(in the rows, 128 means zero)
Known rows, with every step that occurs
zavi -> femaku -> sizok: [140 184  79 185 156 120 117 130 153 147  75  62 134 110 150 138 133 120
 127 166 156 148 171 119 172  91 146 166 139 118 134 132 128 105]
susu -> zapif: [133 148 106 143 182 143 134 139 163 160  84  76 116 100 120 140 134 129
 123 157 130 139 153 167 216 115 184 125 111 131 151 142 137 113]
sule -> zavi -> femaku -> sizok -> kizi -> fidil: [132 153  76 177 160 124 104 111 165 142  89  62 148  98 134 122 166 132
 104 168 149 170 154 103 128  92 141 177 125 141 124 115 125 108]
zavi -> sule: [110 156 101 181 171 142 109 110 138 144  75  93 148 109 172 114 140 120
 105 140 157 117 166 145 154 102 177 165 112 153 158 137 149 133]
sizok -> tova: [127 150 131 136 166  71 127 113 121 162 115  56 156  94 139 122 158 117
 131 169 116 141 159 148 169  99 155 130 113 107 144 129  92 104]
fidil -> tova: [132 129 140 182 186 151 140 117 151 144  63  74 145  64 114 137 120 106
 129 155 144 143 181 160 192 103 152 152 130 141 168 141 135 114]
pade -> sizok -> tova: [126 144 128 136 163  53 124 129  98 175 125  52 159  69 160 110 159 114
 113 133 120 136 184 150 173 119 133 123 132  95 134 147 100 110]
zavi -> femaku: [142 173 112 183 158 127 114 113 136 150  81  78 137 104 151 128 124 113
 122 168 180 138 186 135 159  98 182 161 133 138 125 134 123 105]
kizi -> fidil -> tova: [135 114 119 165 177 175 147 100 158 152  90  96 149  63 121 124 116  93
 111 145 155 153 162 142 195 113 133 176 120 135 158 155 160 118]
salir -> pade -> sizok: [121 136  84 152 171 116 128 145 119 153 105  59 156  80 115 112 140 151
 115 116 128 148 194 183 201 111 152 132 134 122 143 141 149 123]
tova -> sizok -> femaku: [104 149 103 166 173 143 121 122  87 135 135  69 141 108 165 169 108 102
 123 159 162 138 162 190 150  90 187 156 121 129 146 173 117 111]
salir -> susu -> zapif: [138 161  94 132 152 147 148 137 163 134  86  71 109 113 134 124 135 107
 138 122 122 153 173 148 195 133 181 123  91 144 184 140 138 146]
zavi -> femaku -> sizok -> kizi: [127 167  70 186 165 123 125 118 176 134  96  74 135 119 134 136 142 136
 127 181 161 155 161 131 157  81 154 156 135 119 124 116 128 104]
sule -> zavi: [129 145 126 165 170 118  98 121 129 159  68  42 152  70 132 128 165 123
 117 143 122 150 155 130 145 103 164 154 122 148 149 123 105 120]
zavi -> femaku -> sizok -> kizi -> fidil -> tova: [134 148  71 186 168 144 140 106 189 132  95  91 138 107 126 129 132 123
 114 180 170 160 166 125 167  88 134 175 134 128 130 126 147 102]
kizi -> fidil -> tova -> zapif: [143 123 121 184 182 163 145 114 155 145  73 109 148  74 113 126 103  84
 111 143 153 155 173 131 204 107 162 169 129 130 144 157 163 108]
femaku -> zavi -> sule -> sizok -> tova -> fidil: [ 64 112 130 169 174  96  92 132 122 141  86 129 164  82 162 140 149 127
 122 140 134 115 154 185 123 105 157 176  86 147 136 136 115 128]
femaku -> sizok -> kizi -> fidil: [109 133  60 164 177 146 146 119 194 141 111  83 152 105 118 142 155 135
 128 157 115 169 117 138 185  88 120 164 123  98 141 122 151 116]
sule -> zavi -> femaku -> sizok -> kizi: [130 164  85 181 163 111  99 118 158 141  76  48 144  98 134 129 168 141
 111 171 141 166 163 110 126  86 152 163 131 145 127 107 111 107]
sule -> sizok -> tova -> fidil: [ 97 123 142 140 157  79 116 139  99 180  88  85 173  68 148 163 151 100
 132 161 108 151 129 173 153  83 130 134 124 108 132 112 106  92]
zavi -> sule -> sizok: [ 91 132 108 169 170 142 115 116 132 166  81 118 159  96 179 134 142 115
 113 146 148 115 153 162 143  86 146 164 125 163 148 124 160 140]
femaku -> zavi -> sule -> sizok -> kizi: [ 57  98 114 173 191 132 115 111 159 135 106 145 164  99 148 136 152 146
 131 145 146 109 153 196 122  95 159 174  93 162 134 130 135 149]
salir -> pade -> sizok -> femaku: [ 98 136  68 149 181 116 125 145 108 147 124  57 145  87 125 137 128 138
 106 110 143 148 192 199 195  94 140 132 139 127 139 153 148 129]
kizi -> sizok: [134 133 120 187 163 135 135 146 167 155  84  78 155  85 126 112 139 137
 127 141 112 162 138 149 170  82 145 146 129 138 181 154 155 115]
kizi -> fidil: [129 133 105 151 167 162 138 104 147 166 106  95 153  81 138 123 133 101
 115 140 147 153 143 141 183 111 148 173 115 123 140 150 152 121]
sule -> sizok: [101 117 130 149 174 132 133 128 129 183  91  92 166  71 145 161 134 108
 143 151 119 141 137 178 166  81 130 144 141 132 133 123 137 125]
femaku -> sizok -> kizi -> fidil -> tova -> zapif: [120 130  72 188 186 147 151 125 196 130  88  94 147 101  99 143 139 121
 127 161 118 170 141 133 198  86 134 157 133 102 142 126 161 109]
salir -> pade -> sizok -> tova -> zavi -> sule: [117 142  80 150 168  78 130 134 121 149 126  65 149 112 145  88 152 152
 104 151 129 131 191 172 192 119 155 125 135 119 162 138 144 127]
pade -> sizok -> kizi: [105 124 107 157 179 106 135 126 138 160 125  75 158  78 140 120 154 133
 117 129 136 142 170 168 165 103 153 125 135 105 122 132 128 119]
sizok -> femaku: [ 90 149  96 156 187 138 121 124 124 146 114  65 127  95 154 174 122  95
 117 130 160 145 158 180 172  75 148 146 127 127 141 157 123 126]
fidil -> tova -> sizok -> femaku -> zavi -> sule: [ 93 118 121 195 192 158 123 116 118 111 105 103 138  91 150 150 101 109
 111 159 175 119 194 194 145 105 173 183 108 167 168 176 132 130]
sule -> zavi -> femaku: [140 164 119 175 157 113  88 113 127 150  68  51 145  84 148 121 154 122
 108 160 161 151 180 117 125  99 176 164 129 158 126 122 106 112]
femaku -> zavi: [ 96 122 130 168 187 123 117 128 149 139  92 100 150  80 130 141 137 130
 150 133 134 127 163 182 161 115 171 167  94 133 141 152 104 134]
femaku -> zavi -> sule -> sizok: [ 70 110 121 172 186 128 104 122 143 147  92 137 160  89 161 138 142 133
 131 132 141 103 159 187 134 104 156 180  96 162 142 144 135 151]
fidil -> tova -> sizok: [137 126 143 185 177 156 139 117 122 134  83  73 151  77 126 139 111 108
 128 174 148 141 184 170 171 112 179 161 127 143 171 155 130 104]
sizok -> kizi -> fidil: [105 109  94 153 180 159 148  90 178 143 131 103 160 102 111 124 153 127
 121 161 153 157 134 160 161  92 165 153 105 119 124 125 150 118]

Rows
[107 123 138 135 169  79 148 124 130 188 119  87 155  96 160 148 146 105
 147 196 110 135 129 169 171  84 129 121 148 110 147 123 118 116]
sule -> sizok -> tova -> zavi
[118 119 102 160 167 161 145  96 137 136 151 100 167 112 131 131 134 129
 124 181 158 148 141 174 140 102 200 162 104 122 133 145 138 105]
tova -> sizok -> kizi -> fidil
[ 77 116 101 169 179 143 124 102 152 154 101 125 164 110 164 132 154 132
 113 156 150 121 144 173 130  75 154 154 119 161 138 109 163 139]
zavi -> sule -> sizok -> kizi
[137 132 128 168 159  85 136 137 154 155 109  66 160  94 127 101 160 138
 125 159  95 160 141 141 161  81 136 136 114 124 178 149 129 104]
kizi -> sizok -> tova
[129 156 132 156 166  41 121 142  93 167 109  67 158  83 153 114 145 101
 112 130 115 135 195 137 184 114 160 114 141  87 120 148 106  99]
pade -> sizok -> tova -> zapif
[140 187  87 177 141  78 106 139 133 144  74  55 137 107 154 138 143 113
 118 174 143 162 162 116 164  93 146 162 126 102 132 123 104  78]
zavi -> femaku -> sizok -> tova -> fidil
[140 176  93 183 158 109  91 129 142 151  60  40 142  90 147 129 159 128
 112 161 139 159 168 101 138  98 146 170 136 144 136 120 109 110]
sule -> zavi -> femaku -> sizok
[148 145 123 181 152  79 143 136 169 155 112  71 138 117 149  94 145 136
 126 196 123 155 145 131 166  86 150 131 136 124 181 153 135 102]
kizi -> sizok -> tova -> zavi -> femaku
[ 82 130 115 179 185 130 102 118 148 128  85 120 149  96 156 124 141 139
 124 130 151 104 171 174 139 116 181 183  86 158 149 152 126 149]
femaku -> zavi -> sule
[124 109  99 178 182 165 161  85 200 130 122 113 137 109 119 118 127 118
 119 197 184 154 156 150 171  92 168 158 129 132 137 131 161 114]
sizok -> kizi -> fidil -> tova -> zavi -> femaku
[148 193  86 186 154  71 116 133 140 143  79  66 138 123 146 130 135 111
 125 181 138 149 179 104 174  91 160 148 141 102 120 130 107  88]
zavi -> femaku -> sizok -> tova -> zapif
[141 117 121 168 171 180 148 101 136 147 108 100 155  73 128 123 107  98
 112 162 163 151 163 153 178 119 158 185 115 137 161 170 153 109]
kizi -> fidil -> tova -> sizok
[118 102 108 166 182 132 159 113 163 156 134  93 145  76 143 111 140 117
 108 150 155 148 166 161 184 117 140 138 147 105 141 151 157 120]
pade -> sizok -> kizi -> fidil -> tova -> zavi
[137 176  99 179 145  71  80 138 121 145  59  33 145  85 148 136 168 124
 105 167 130 170 159 100 130  97 148 166 123 128 134 111  88  87]
sule -> zavi -> femaku -> sizok -> tova -> fidil
[ 78 136  99 176 181 141 108 118  97 118 137 102 140 116 178 158 112 117
 118 150 173 116 169 201 125  98 195 179  95 151 149 183 118 131]
tova -> sizok -> femaku -> zavi -> sule
[130 132 127 201 187 155 145 115 172 137  65  91 119  98 158 121 115 109
 121 180 157 125 174 152 195 110 168 153 144 149 197 147 156 127]
fidil -> tova -> zavi -> sule
[126 172  80 168 166  79 133 133 165 148  98  59 130 126 170 123 158 126
 132 187 101 139 133 124 188 102 124 145 136  90 179 131 120 118]
femaku -> sizok -> tova -> zavi -> sule
[ 88 136 116 163 158  98  99 122 110 164  82 107 164  92 182 137 155 111
 105 153 136 125 146 163 134  84 145 156 110 144 149 113 136 115]
zavi -> sule -> sizok -> tova -> fidil
[ 90 115 104 183 184 131 124 150 160 135 112  95 136  87 135 144 129 134
 124 123 131 151 146 185 153  71 134 161 109 149 170 179 144 132]
kizi -> sizok -> femaku -> zavi
[ 70 133  91 165 181 140 113 114 119 157 100 115 148 103 191 156 132 104
 104 139 163 116 154 179 137  70 133 164 126 165 146 136 159 143]
zavi -> sule -> sizok -> femaku
[143 115 118 172 182 178 160 104 175 155  94  98 134  77 137 122 107  92
 122 170 155 150 151 140 208 116 145 169 136 126 174 160 164 123]
kizi -> fidil -> tova -> zavi
[ 59 133  91 171 195 135 101 120 131 122 115 107 127 103 168 161 124 113
 113 120 173 114 170 194 141  86 158 175  97 154 146 168 126 151]
sizok -> femaku -> zavi -> sule
[144 166 124 157 158  65 135 110 140 158 120  63 129 126 164 116 142 111
 132 217 148 135 165 135 176 105 174 128 137 103 150 137  97 100]
sizok -> tova -> zavi -> femaku
[105 138 111 180 175 140 136 122 156 167  93 107 132 117 196 129 131 110
 127 181 146 117 135 160 173  98 165 144 150 139 173 136 161 139]
tova -> zavi -> sule -> sizok
[147 184 101 184 158  66  90 133 130 145  61  43 144 103 139 123 156 118
 113 170 126 158 177  87 140  95 160 155 137 132 122 116  97  94]
sule -> zavi -> femaku -> sizok -> tova -> zapif
[ 59  90 105 164 188 144 118 102 164 141 119 158 167  93 151 130 149 139
 121 142 156 114 147 190 122 101 151 187  87 162 127 138 152 155]
femaku -> zavi -> sule -> sizok -> kizi -> fidil
[106 143  69 173 181 128 140 132 188 139  99  65 146 109 116 147 161 144
 140 163 109 164 126 146 179  82 130 145 128  98 146 115 134 114]
femaku -> sizok -> kizi
[ 52 103 117 147 194 127 122 130 122 165 119 112 149  75 154 192 123 105
 141 135 139 131 143 211 148  70 115 158 125 143 124 151 127 143]
sule -> sizok -> femaku -> zavi
[135 166  87 160 169  74 143 142 163 158 103  43 132 114 154 135 155 121
 144 187  89 153 130 126 204  99 120 137 143  76 176 133 109 109]
femaku -> sizok -> tova -> zavi
[125 148 118 154 161  54 126 127 115 171 126  66 141  97 195  97 154 114
 108 154 133 122 178 142 175 126 146 125 143 101 153 150 119 120]
pade -> sizok -> tova -> zavi -> sule
[ 68 110 128 159 185  95 105 118 134 146 106 132 165  94 161 131 153 135
 128 148 137 104 162 181 125 106 146 172  90 152 139 140 119 146]
femaku -> zavi -> sule -> sizok -> tova
[153 134  94 184 170 167 157 109 185 147  88  95 126  89 143 123 107  97
 117 179 163 156 157 122 206 115 127 181 148 123 167 156 165 114]
kizi -> fidil -> tova -> zavi -> femaku -> sizok
[ 68 128 103 160 198 130 112 126 129 133 118  93 130  90 146 176 120 110
 131 122 156 131 164 200 159  85 153 163 104 136 135 170 108 138]
sizok -> femaku -> zavi
[121 105 115 171 180 177 155 100 168 161  95 123 140  83 158 122 114  92
 109 170 162 135 146 148 187 107 129 177 139 148 173 150 184 133]
kizi -> fidil -> tova -> zavi -> sule -> sizok
[139 141 132 189 164  73 132 149 150 149  91  79 158 102 120 106 144 128
 127 159  92 159 152 130 173  80 164 127 127 119 164 152 134  96]
kizi -> sizok -> tova -> zapif
[113 119  69 171 184 157 153 117 199 134 101  84 147  91 106 139 147 129
 127 162 123 170 128 140 189  90 110 166 126 107 152 125 156 116]
femaku -> sizok -> kizi -> fidil -> tova
[148 180  87 193 162 124 139 135 176 152  86  67 109 126 173 134 120 114
 141 198 153 145 149 125 197 101 164 148 165 104 164 139 135 108]
tova -> zavi -> femaku -> sizok
[ 78 119  93 192 180 134 116 141 162 128 109 108 137  98 154 132 131 136
 110 119 140 141 149 181 139  72 139 170 104 166 176 179 156 142]
kizi -> sizok -> femaku -> zavi -> sule
[135 138 116 181 157  87 137 134 168 151 109  84 141 121 160  86 152 140
 119 183 110 145 135 138 163  88 148 135 126 132 200 155 148 113]
kizi -> sizok -> tova -> zavi -> sule
[ 86 134 109 168 181 138 115 127  98 124 139  89 142 103 157 171 108 114
 132 149 162 130 166 206 138  99 190 172 102 136 143 183 104 121]
tova -> sizok -> femaku -> zavi
[102 113 128 183 195 154 134 119 118 119 110  90 139  78 133 165  98 105
 128 161 167 132 189 199 158 103 169 174 114 149 163 179 119 119]
fidil -> tova -> sizok -> femaku -> zavi
[ 82  99 120 150 182 132 143 114 152 170 114 107 170  84 124 160 153 129
 143 167 127 143 127 190 148  68 140 133 134 133 118 103 143 122]
sule -> sizok -> kizi
[ 89 138  98 176 180 140 132 120 147 162 105 104 121 123 202 151 121 103
 122 174 157 113 138 171 169  82 157 146 153 142 172 148 162 144]
tova -> zavi -> sule -> sizok -> femaku
[125 139  90 141 169  74 138 140 121 156 127  49 147 100 124 104 148 149
 118 153 117 144 183 177 208 117 150 116 143 105 153 141 132 119]
salir -> pade -> sizok -> tova -> zavi
